Every row comes from one small tree of marks. The marks that hang from a mark follow it in brackets, in alphabetical order. Every link used is in the known rows. Which tree was each row made from?
Known rows:
tetu[topo[kapa nadufu[bavod]]]: 18,-17,12,-1,-5,-1,-11,-7,-11,6,9,-43,6,0,-8,-5,-32,-18,-14,29,-1,8,14,16,12,12,-2,-19,-30,0,13,-15,6,-17,1,-2,-1,14,21,-4,19
topo[kapa nadufu[bavod] tetu vimoz]: -15,-14,-2,0,-16,-3,-7,-16,-16,11,22,-40,-20,-4,5,-17,-17,-34,-17,50,-5,19,-6,22,7,17,8,7,-22,5,23,-4,8,-28,-4,8,-2,25,36,-38,15
raremo[nadufu[topo]]: 22,-17,-2,3,-18,0,0,4,-8,0,10,-19,-22,-1,-24,-8,-33,6,-2,14,17,0,18,12,2,9,-6,-23,-11,14,-6,5,13,-7,16,-10,-8,2,18,5,-2
kapa[lozan[zera] raremo[nadufu[bavod]]]: 15,-9,22,-8,-20,20,-17,-3,-6,-18,-8,24,-29,1,-30,-14,-17,-9,-31,11,-17,22,19,16,-12,6,17,-5,-7,0,12,16,6,-11,17,13,-21,27,48,2,-3
raremo[nadufu[lozan[zera] topo[kapa]]]: 24,-20,-4,-17,-12,13,7,12,-19,-10,14,0,-26,-4,-36,-19,-31,-4,-14,10,-8,-6,23,14,7,9,4,-27,-18,24,1,2,-2,-10,13,-15,-26,34,39,-5,-13
topo[kapa[raremo] nadufu[lozan] vimoz]: 2,-19,-3,-11,-24,2,-22,4,-16,-4,1,-28,-38,-4,-5,-1,-23,-10,-11,37,-17,17,5,29,15,-1,8,-8,-25,4,22,1,-6,-28,-3,10,4,21,32,-33,18
zera[lozan[kapa] raremo]: 15,-6,26,5,-4,6,-20,-9,5,20,-10,-11,0,-6,-7,29,-20,-8,-19,-24,11,8,23,15,-12,-1,-20,3,14,3,-6,-32,41,-7,5,-5,11,-21,32,-5,-6
bavod[kapa]: 18,-9,26,18,-12,8,-31,-3,7,-17,-1,-30,-9,-11,-8,5,-27,-22,-31,-7,0,23,18,14,-13,5,10,3,4,8,6,-9,9,-9,4,11,14,-7,22,1,11
nadufu[topo]: 18,-11,3,5,-19,-1,-17,-7,-2,-5,8,-21,-10,-5,-7,-3,-32,-1,-11,9,5,11,24,14,0,-1,-5,-10,-10,12,5,-9,4,-5,4,-2,-5,4,17,3,-6
bavod[kapa tetu[topo] vimoz]: 18,-17,44,29,0,5,-21,16,4,-27,0,-69,-7,-2,7,-7,-26,-14,-23,9,-1,13,-1,17,-9,-3,25,-8,-2,19,-1,-18,4,-8,7,13,-24,-7,9,-7,30
nadufu[lozan[kapa]]: 19,-2,14,-5,-18,9,-30,-1,-5,-4,-10,-13,-14,-19,-7,19,-34,-24,-21,10,2,33,12,9,-11,-2,-9,-9,7,15,-9,-22,4,-8,-4,14,14,-5,24,-5,-4
lozan[kapa[raremo] zera]: 13,1,29,1,-17,18,-25,5,4,-7,-19,13,-23,-6,-22,4,-23,-18,-28,-5,-14,20,25,9,-32,-8,8,3,16,-2,14,-16,1,-5,2,26,9,3,45,-3,-2
vimoz[topo[nadufu[lozan[kapa]]]]: 24,-13,0,2,-4,-2,-27,6,-10,0,5,-41,-18,-11,-8,1,-39,-22,-11,37,10,25,15,15,0,-2,-20,-15,-10,1,-6,-19,-11,-24,6,-11,17,4,24,-3,5
bavod[nadufu]: 25,-11,7,3,-21,5,-21,-7,7,-13,9,-7,-7,-7,-4,8,-23,-8,-24,-3,4,11,24,10,-8,-3,9,-11,-11,7,10,-3,13,-3,11,14,3,3,17,-4,-1
vimoz[bavod topo[nadufu[lozan] tetu]]: 29,3,-3,12,1,-3,-24,-10,-16,-13,32,-72,-24,-5,3,-18,-25,-37,-17,59,2,22,7,20,5,12,3,5,-26,11,4,-12,-9,-22,-4,-11,6,29,10,-18,-3
nadufu[lozan[zera] topo]: 20,-10,11,-10,-15,11,-11,0,-7,-18,6,4,-16,-8,-15,-20,-34,-7,-27,8,-19,6,32,14,-1,2,3,-13,-14,19,1,-10,-14,-7,3,-2,-25,32,33,-2,-19
lozan[zera[raremo]]: 23,-5,27,-1,-11,21,-14,-6,5,-6,-5,1,0,-10,-12,-8,-17,-19,-46,-19,-12,-6,31,15,-23,10,9,-5,-4,25,13,-21,9,-5,12,18,3,14,32,-5,-18
lozan[kapa]: 15,-2,17,5,-19,6,-24,-3,2,3,-11,-13,-10,-14,-8,19,-30,-21,-21,4,10,25,16,7,-20,-4,-8,-5,11,6,1,-23,10,-5,3,16,21,-14,25,-1,2
bavod[tetu]: 20,-5,9,12,-17,14,-22,-8,-4,-11,4,-21,1,0,2,1,-22,-23,-23,10,6,18,14,5,-14,4,13,5,-1,22,13,-16,12,1,8,22,-1,-2,13,-7,-4
bavod[kapa nadufu[lozan] tetu]: 27,-19,11,16,-8,9,-28,1,-5,-31,20,-20,-10,-4,0,3,-28,-23,-23,-3,-2,26,11,8,0,6,22,-4,-4,22,-6,4,3,-5,5,4,-17,11,18,-3,5
lozan[kapa zera[raremo]]: 19,-5,28,-2,-10,16,-14,2,3,4,-13,8,-4,-15,-16,5,-23,-22,-38,-22,-4,4,26,8,-33,5,-3,-8,10,18,2,-29,8,-6,9,13,11,4,39,-1,-13
tetu[topo[kapa nadufu vimoz]]: 3,-24,13,0,-14,-6,4,11,-10,2,5,-53,-16,-3,-2,-11,-30,-3,-10,32,1,-6,10,23,13,-1,6,-27,-37,3,14,-14,0,-26,0,2,2,11,21,-26,25
lozan[zera[raremo[nadufu[bavod]]]]: 21,-14,28,-5,-4,19,1,0,-6,-2,-4,4,-6,-5,-28,-18,-22,-18,-36,-7,-4,-8,19,13,-22,25,3,-13,-4,21,7,-8,21,-5,25,13,-5,18,35,1,-9
nadufu[topo[tetu]]: 12,2,-3,12,-19,0,-14,-18,-4,0,26,-34,-15,-3,-2,-11,-24,-18,-10,25,3,19,11,14,2,10,5,4,-4,15,2,-8,8,-9,-6,-2,-12,12,21,-4,-16
zera[raremo[nadufu]]: 29,-12,12,2,-13,11,-7,0,-4,4,-1,-23,-9,-8,-22,6,-22,-9,-21,-8,16,-6,11,16,-10,20,-1,-18,-6,26,-1,-7,28,-6,22,7,15,-5,14,0,-6
raremo[nadufu[bavod lozan topo]]: 21,-20,1,-10,-13,0,-7,0,-21,-6,7,-19,-20,-3,-22,-11,-40,-5,-1,28,4,15,8,15,13,15,-12,-23,-13,16,-10,6,7,-7,12,-10,-21,18,18,8,-6
raremo[nadufu]: 23,-9,10,4,-19,10,-7,1,-2,-3,-1,-16,-16,-7,-23,1,-25,-10,-18,10,16,6,14,11,-9,11,2,-14,-6,15,3,-1,20,-6,18,12,11,-4,19,-3,2
lozan[kapa zera]: 14,-2,28,0,-15,15,-16,2,3,-4,-12,15,-11,-14,-17,1,-27,-23,-35,-8,-4,14,28,4,-33,-4,1,-3,10,7,6,-23,0,-6,7,18,8,3,42,-4,-3
vimoz[bavod[kapa tetu[topo]]]: 32,-8,39,32,5,3,-19,10,-5,-28,5,-68,-2,0,-2,-3,-33,-23,-17,5,6,16,11,8,-11,2,25,-2,-6,14,-2,-18,6,0,-3,6,-6,-3,0,4,16
tetu[topo[vimoz]]: 4,-14,32,7,-17,1,-1,13,3,-9,-12,-54,-14,-7,3,-10,-35,2,-14,20,1,3,10,20,-4,-9,12,-19,-20,7,8,-23,8,-10,-1,25,0,-2,6,-16,4
kapa[lozan[zera] raremo[nadufu]]: 20,-7,17,-7,-26,21,-14,3,-3,-19,-4,23,-34,-1,-33,-8,-15,-3,-31,4,-11,13,23,16,-13,1,21,-9,-8,6,8,15,3,-13,17,10,-14,22,47,-2,-5
bavod[kapa vimoz[topo]]: 17,-19,32,25,2,6,-38,17,15,-28,-3,-76,-20,-7,3,-6,-25,-12,-27,13,-1,22,8,25,-11,-14,12,-1,1,3,14,-16,0,-13,17,8,0,-8,13,-8,19
nadufu[bavod[kapa]]: 12,-12,30,15,-7,6,-35,-10,4,-16,-4,-29,-2,-10,-7,0,-30,-29,-29,1,-6,31,15,14,-11,11,6,6,6,3,10,-9,12,-5,4,13,8,-2,23,5,12
topo[kapa nadufu]: 18,-14,-6,-1,-18,3,-19,-12,-7,6,14,-21,-5,-6,-10,3,-21,-21,-23,17,3,6,21,16,5,9,-2,-9,-22,9,18,-6,4,-19,8,-1,14,10,31,-15,17
vimoz[bavod]: 26,1,20,8,-15,5,-26,-8,-1,-14,-2,-32,-8,-10,-3,7,-22,-20,-27,9,2,15,22,11,-14,-4,6,2,-10,11,13,-15,7,0,4,16,16,1,9,-10,4
lozan[kapa[raremo]]: 15,2,17,4,-21,8,-36,-1,3,0,-19,-11,-20,-7,-12,21,-25,-16,-12,5,0,32,14,11,-20,-8,0,2,17,-3,8,-16,11,-3,-2,25,22,-14,28,0,4
kapa[raremo[nadufu[lozan topo[vimoz]]]]: 5,-23,0,-7,-23,-1,-1,21,-17,-11,-2,-26,-54,1,-19,-13,-35,17,10,32,-3,7,2,27,13,-2,4,-23,-15,11,-2,13,4,-14,8,2,-16,15,20,-13,0
bavod[nadufu[lozan[kapa]] tetu[topo]]: 31,-13,14,5,-7,4,-11,12,-11,-12,8,-28,-4,-4,0,11,-38,-13,-5,11,10,21,7,0,-3,-6,8,-27,-6,17,-20,-18,5,-3,-4,6,-19,2,11,3,-2

Write each row's tree:
-4,-29,8,-3,-16,-8,9,11,-14,0,1,-26,-30,0,-16,-22,-39,11,4,31,10,5,5,19,4,4,-6,-23,-16,5,2,7,12,-10,18,-1,-18,9,21,-9,8 -> raremo[nadufu[bavod topo[vimoz]]]
26,-17,-3,-7,-18,2,-3,7,-17,-6,11,-21,-27,-5,-23,-7,-38,3,-2,21,10,5,13,15,12,10,-7,-27,-16,23,-15,4,5,-9,12,-13,-15,12,17,4,-7 -> raremo[nadufu[lozan topo]]
-2,-19,10,-7,-19,-7,-12,9,-15,5,-3,-16,-33,-17,0,1,-36,-15,-16,35,3,17,5,19,-2,-2,-14,-18,-14,7,-9,-11,-10,-31,1,3,13,8,36,-27,22 -> topo[nadufu[lozan[kapa]] vimoz]
12,-25,19,13,-13,0,6,16,-5,-18,7,-42,-11,4,10,-12,-31,4,-6,15,7,0,8,10,-2,-12,25,-22,-23,12,5,-10,10,-5,5,21,-24,5,3,-17,5 -> bavod[nadufu tetu[topo[vimoz]]]
21,-8,6,-1,-30,12,-24,-3,-3,-12,-3,-2,-33,0,-23,10,-17,-1,-16,12,3,24,11,18,0,0,13,-9,-10,6,3,16,14,-13,13,9,-1,4,29,1,0 -> kapa[lozan raremo[nadufu]]
15,0,-12,-5,-17,5,-20,-21,-18,4,33,-32,-14,-10,-3,-2,-17,-42,-21,40,-6,19,2,19,14,24,8,2,-20,21,7,-6,-1,-26,-9,-5,2,29,34,-26,1 -> topo[kapa nadufu[lozan] tetu]
9,1,26,9,-14,7,-31,-5,5,10,-17,-3,-20,3,-12,28,-20,-5,-9,-8,1,27,25,14,-11,-12,-11,14,20,-19,5,-20,33,-6,-1,8,10,-21,37,-7,3 -> zera[lozan[kapa[raremo]]]
16,-23,5,3,-17,-8,-17,3,5,-14,15,-23,-22,-2,4,-1,-22,14,-13,9,0,3,18,18,1,-17,4,-25,-17,9,3,4,0,-8,18,-5,-29,11,20,-12,16 -> bavod[nadufu[topo] vimoz]
13,-15,27,0,2,5,-6,-3,-7,26,-10,-7,-6,0,-24,19,-24,-7,-9,-13,21,7,13,14,-11,15,-27,-7,14,-1,-14,-17,52,-7,17,-10,4,-17,36,1,0 -> zera[lozan[kapa] raremo[nadufu[bavod]]]
21,-6,22,-7,-19,21,-20,-11,3,-12,-1,14,-4,-13,-8,-4,-14,-16,-50,-17,-16,5,30,18,-17,4,12,-8,-14,25,7,-11,1,-12,12,7,-10,24,40,-2,-20 -> kapa[lozan[zera[raremo]]]
-9,-9,1,10,-23,-5,-2,-3,-7,0,20,-42,-29,-5,6,-20,-26,-8,-5,34,1,15,2,20,2,1,10,1,-11,14,7,-7,5,-14,-7,5,-15,15,22,-23,-10 -> nadufu[topo[tetu vimoz]]
22,-20,28,12,1,8,-17,1,-4,-5,-1,-32,-7,-8,-24,-1,-28,-21,-24,-12,9,11,6,16,-11,29,1,-11,4,16,-5,1,28,-8,20,1,8,-3,21,11,10 -> zera[raremo[nadufu[bavod[kapa]]]]
9,-9,36,5,-13,18,-41,-7,4,-32,-7,11,-20,-4,-16,-10,-21,-22,-43,-5,-33,40,25,19,-14,0,26,13,2,-6,15,9,-6,-13,3,12,-18,24,52,8,5 -> nadufu[bavod[kapa[lozan[zera] raremo]]]
33,-10,7,12,-1,-2,-7,0,-20,-6,19,-58,2,6,-3,-4,-26,-21,-9,29,8,-1,13,9,5,5,13,-15,-33,14,10,-14,0,-11,1,-8,-5,15,8,-13,23 -> vimoz[bavod[tetu[topo[kapa nadufu]]]]
16,-8,22,13,-23,10,-47,-7,7,-25,-3,-15,-24,-6,-8,14,-20,-14,-29,-3,-13,42,15,22,-3,-6,20,7,2,0,6,9,2,-15,-1,8,1,1,32,7,9 -> bavod[kapa[lozan raremo]]
10,-25,22,25,-6,-4,-14,13,-7,-33,13,-40,-26,-1,8,-6,-25,-10,-17,3,4,13,10,11,-15,-12,30,-2,-12,10,8,6,4,-6,10,9,-11,6,12,-22,24 -> topo[vimoz[bavod[kapa nadufu tetu]]]
21,-8,22,-11,-13,17,-2,16,-12,-6,-8,15,-27,-15,-35,-4,-32,-20,-27,4,1,9,16,6,-22,9,-2,-20,5,18,-14,-10,1,-12,13,8,1,12,43,-5,-4 -> raremo[nadufu[lozan[kapa zera]]]
15,-9,-16,4,-16,3,4,-7,-15,9,32,-39,-24,2,-24,-9,-23,-14,3,27,14,8,1,14,9,19,7,-10,-11,19,2,4,20,-10,3,-16,-14,15,26,-7,-10 -> raremo[nadufu[topo[kapa tetu]]]
20,-9,5,-14,-16,17,-23,-3,-13,-10,8,7,-24,-2,-22,-9,-17,-23,-32,17,-29,7,26,21,4,8,12,-3,-19,6,23,-1,-13,-21,2,6,-4,38,49,-18,6 -> topo[kapa[raremo] nadufu[lozan[zera]]]
37,-9,5,6,-10,5,-23,-4,-14,-28,18,-22,-10,-4,5,6,-23,-21,-20,13,0,19,15,5,-6,-4,18,-5,-16,25,1,-3,2,3,5,8,-14,18,5,-12,-1 -> vimoz[bavod[nadufu[lozan] tetu]]
4,-18,21,1,-16,4,0,14,-2,-4,-9,-59,-12,-7,-1,-3,-31,-2,-11,18,-2,5,8,20,3,-13,15,-20,-24,8,18,-26,10,-9,-4,20,0,2,10,-23,5 -> tetu[topo[kapa vimoz]]
-2,-11,19,25,-8,-13,-11,1,-8,-17,22,-64,-39,-7,4,-20,-30,-15,-7,24,1,20,2,21,-3,0,18,7,-9,8,1,0,-1,-16,-9,-10,-11,14,20,-19,10 -> nadufu[topo[tetu vimoz[bavod[kapa]]]]
24,-21,8,18,-2,6,-23,13,6,-27,13,-55,-14,7,12,-7,-17,-4,-16,22,7,13,8,13,-10,-20,17,-9,-10,11,17,-10,5,-4,25,13,-25,4,5,-17,8 -> bavod[nadufu tetu vimoz[topo]]
20,-20,-1,16,2,3,-21,-6,-12,-7,15,-45,2,10,2,-21,-30,-26,-13,45,9,19,14,11,0,9,-4,2,-16,3,18,-12,2,-13,16,0,-7,11,13,-2,7 -> vimoz[topo[nadufu[bavod[tetu]]]]
32,-19,-3,-7,-12,3,-4,5,-16,1,10,-24,-19,-6,-22,-2,-34,2,-4,5,9,-5,11,20,11,19,-10,-32,-15,34,-18,1,13,-9,14,-17,-12,13,14,7,-16 -> zera[raremo[nadufu[lozan topo]]]
10,-13,33,11,-17,4,-42,-2,11,-26,-1,-31,-23,-15,4,8,-16,-13,-41,1,-9,29,8,24,-5,-12,17,-3,-5,12,1,3,-3,-22,12,3,-15,2,33,-10,28 -> bavod[kapa[lozan] vimoz]
6,-27,0,-8,-22,-3,8,19,-18,-8,4,-28,-43,-7,-16,-17,-39,12,3,30,6,2,4,22,13,0,-3,-32,-21,20,-10,6,3,-15,12,-5,-17,14,19,-16,-1 -> raremo[nadufu[lozan topo[vimoz]]]
16,-18,18,5,-5,-2,-33,-10,-11,-14,12,-22,-11,-11,-7,-7,-36,-34,-30,22,-10,28,12,20,8,22,-5,-3,-11,6,-4,2,-7,-24,4,-7,1,17,32,-1,25 -> topo[nadufu[bavod[kapa] lozan]]
4,-11,21,25,-8,-8,-14,1,-1,-24,24,-51,-36,-9,6,-10,-20,-22,-20,13,0,19,1,18,-13,-1,31,6,-11,4,5,5,6,-13,-2,7,-1,13,20,-27,17 -> topo[tetu vimoz[bavod[kapa nadufu]]]
30,-9,23,22,-8,0,-39,2,6,-32,6,-29,-26,-1,-11,12,-22,-10,-18,-10,-8,25,21,15,-13,-8,25,3,-3,-7,11,11,7,-3,4,8,9,2,17,0,20 -> vimoz[bavod[kapa[raremo] nadufu]]
20,-19,13,-14,-9,10,2,6,-19,-13,8,7,-22,-2,-30,-28,-39,-6,-17,19,-11,4,21,12,2,16,-4,-22,-13,16,-6,5,-2,-8,16,-8,-33,35,36,6,-12 -> raremo[nadufu[bavod lozan[zera] topo]]
4,-20,22,6,-15,-8,4,11,-4,0,1,-46,-17,-5,1,-17,-35,1,-14,32,4,-7,12,23,5,0,2,-25,-34,3,4,-13,-2,-26,4,7,2,8,18,-19,24 -> tetu[topo[nadufu vimoz]]
23,-12,26,-3,-8,16,3,14,-4,7,-9,12,-16,-11,-34,-1,-25,-15,-29,-19,9,-6,19,8,-32,15,-3,-22,9,21,-9,-15,18,-9,21,6,9,2,41,2,-7 -> lozan[kapa zera[raremo[nadufu]]]
7,-17,30,27,-6,1,-18,11,-7,-28,0,-51,-23,-5,7,-8,-26,-20,-21,12,2,19,4,13,-17,-5,25,8,-4,15,10,-7,4,-7,4,15,-1,1,10,-22,23 -> topo[vimoz[bavod[kapa tetu]]]
23,-21,13,11,-6,2,-26,12,14,-23,6,-52,-20,-2,6,-4,-20,2,-21,18,2,11,15,20,-7,-25,10,-14,-14,3,17,-10,5,-8,24,11,-10,2,8,-15,8 -> bavod[nadufu vimoz[topo]]
20,-15,-5,-3,-28,3,-17,0,-9,-9,7,-6,-38,5,-25,1,-25,15,0,16,6,18,14,19,10,-2,5,-20,-14,6,-5,23,6,-14,11,-13,-18,12,29,10,-2 -> kapa[lozan raremo[nadufu[topo]]]
19,-13,21,-5,-4,-6,-17,1,-16,6,-1,-31,-5,-11,-6,1,-46,-23,-10,36,1,22,8,12,4,10,-19,-26,-14,1,-18,-21,-4,-22,-5,-5,1,10,26,5,17 -> tetu[topo[nadufu[bavod lozan[kapa]]]]
28,-21,10,20,-4,-13,-22,3,-1,-25,24,-31,-20,-4,-8,1,-35,2,-9,-7,5,12,29,12,-2,-7,9,-14,-15,1,-4,11,-1,-5,6,-23,-10,10,15,9,16 -> vimoz[bavod[kapa nadufu[topo]]]
17,-19,3,1,-13,-2,-3,-2,-11,1,8,-19,-16,1,-24,-13,-37,1,-1,21,13,8,14,12,4,12,-9,-20,-9,7,-2,5,16,-4,17,-8,-12,7,19,10,0 -> raremo[nadufu[bavod topo]]
12,-17,16,4,-18,-6,-11,5,-1,-19,5,-27,-28,-8,6,-1,-24,-1,-19,11,2,7,18,15,-12,-17,16,-13,-24,3,15,0,6,-6,8,16,4,9,11,-27,12 -> topo[vimoz[bavod[nadufu]]]
35,-14,16,18,-2,3,-31,2,-11,-38,21,-32,-14,-5,2,5,-27,-26,-23,1,-1,25,13,7,-6,0,24,-1,-8,20,-6,5,0,-1,3,-1,-13,14,11,-6,12 -> vimoz[bavod[kapa nadufu[lozan] tetu]]
8,-20,20,-3,-14,-7,0,12,-13,-7,3,-46,-23,-10,4,-16,-39,-3,-14,40,-5,-2,7,25,15,4,2,-29,-38,11,-5,-14,-10,-28,-2,4,-5,18,17,-22,17 -> tetu[topo[nadufu[lozan] vimoz]]
36,-6,9,-2,-14,1,-27,-6,-7,-26,11,-19,-16,-13,-1,10,-26,-14,-24,9,-4,17,22,11,-3,-6,9,-11,-21,14,1,-2,1,-1,4,6,1,17,10,-12,0 -> vimoz[bavod[nadufu[lozan]]]
12,-16,28,9,-9,-14,2,12,-9,-6,2,-57,-22,-5,2,-17,-34,0,-13,36,6,-8,14,21,2,-3,5,-23,-39,2,5,-14,-6,-22,3,1,8,12,10,-23,29 -> tetu[topo[nadufu vimoz[bavod]]]
1,-22,0,-10,-32,10,-10,10,-10,-8,-8,-18,-46,0,-19,5,-15,5,-7,21,-2,19,1,25,7,-9,21,-15,-19,5,17,16,14,-19,10,12,-4,10,33,-23,8 -> topo[kapa[lozan raremo[nadufu]] vimoz]
20,-14,0,-15,-15,14,-10,0,-13,-14,10,-4,-14,-8,-18,-13,-31,-10,-23,8,-22,7,31,14,5,-1,6,-13,-17,21,11,-10,-11,-7,1,-6,-25,34,37,-8,-19 -> nadufu[lozan[zera] topo[kapa]]
16,-1,21,-5,-27,21,-30,-8,5,-22,-7,20,-22,-4,-13,-4,-14,-11,-41,1,-25,24,31,17,-14,-8,23,4,-7,5,18,2,-5,-12,4,20,-12,22,45,-4,-10 -> kapa[lozan[zera] raremo]
34,-14,20,11,-4,-1,-34,0,-4,-34,14,-31,-20,-13,-4,9,-30,-20,-27,-4,-6,23,20,14,-4,-3,17,-8,-12,10,-5,4,-2,-6,2,-4,2,13,14,-4,13 -> vimoz[bavod[kapa nadufu[lozan]]]
23,-17,23,2,-1,23,3,0,-13,-6,2,2,0,3,-23,-22,-20,-24,-31,-4,0,-6,12,6,-23,27,12,-7,-1,31,6,-7,22,-2,26,14,-20,20,30,-1,-11 -> lozan[zera[raremo[nadufu[bavod[tetu]]]]]
26,-20,12,-3,-8,10,10,9,-7,0,10,1,-16,-2,-33,-21,-26,6,-20,-12,4,-22,27,16,-10,17,-2,-27,-13,26,-5,-1,11,-8,24,-13,-18,21,33,7,-15 -> lozan[zera[raremo[nadufu[topo]]]]
23,-21,28,4,-8,18,-10,6,0,-18,5,5,-19,-11,-30,-9,-19,-12,-44,-27,-3,3,21,19,-15,19,18,-16,-7,25,-10,10,8,-20,22,-11,-11,18,47,7,-1 -> bavod[kapa[lozan[zera[raremo[nadufu]]]]]
18,-6,24,0,-15,17,-8,15,-3,-3,-15,17,-35,-3,-41,0,-23,-11,-19,-2,-1,12,18,8,-29,3,6,-10,15,-2,3,-3,10,-8,14,18,9,2,47,-1,3 -> lozan[kapa[raremo[nadufu]] zera]
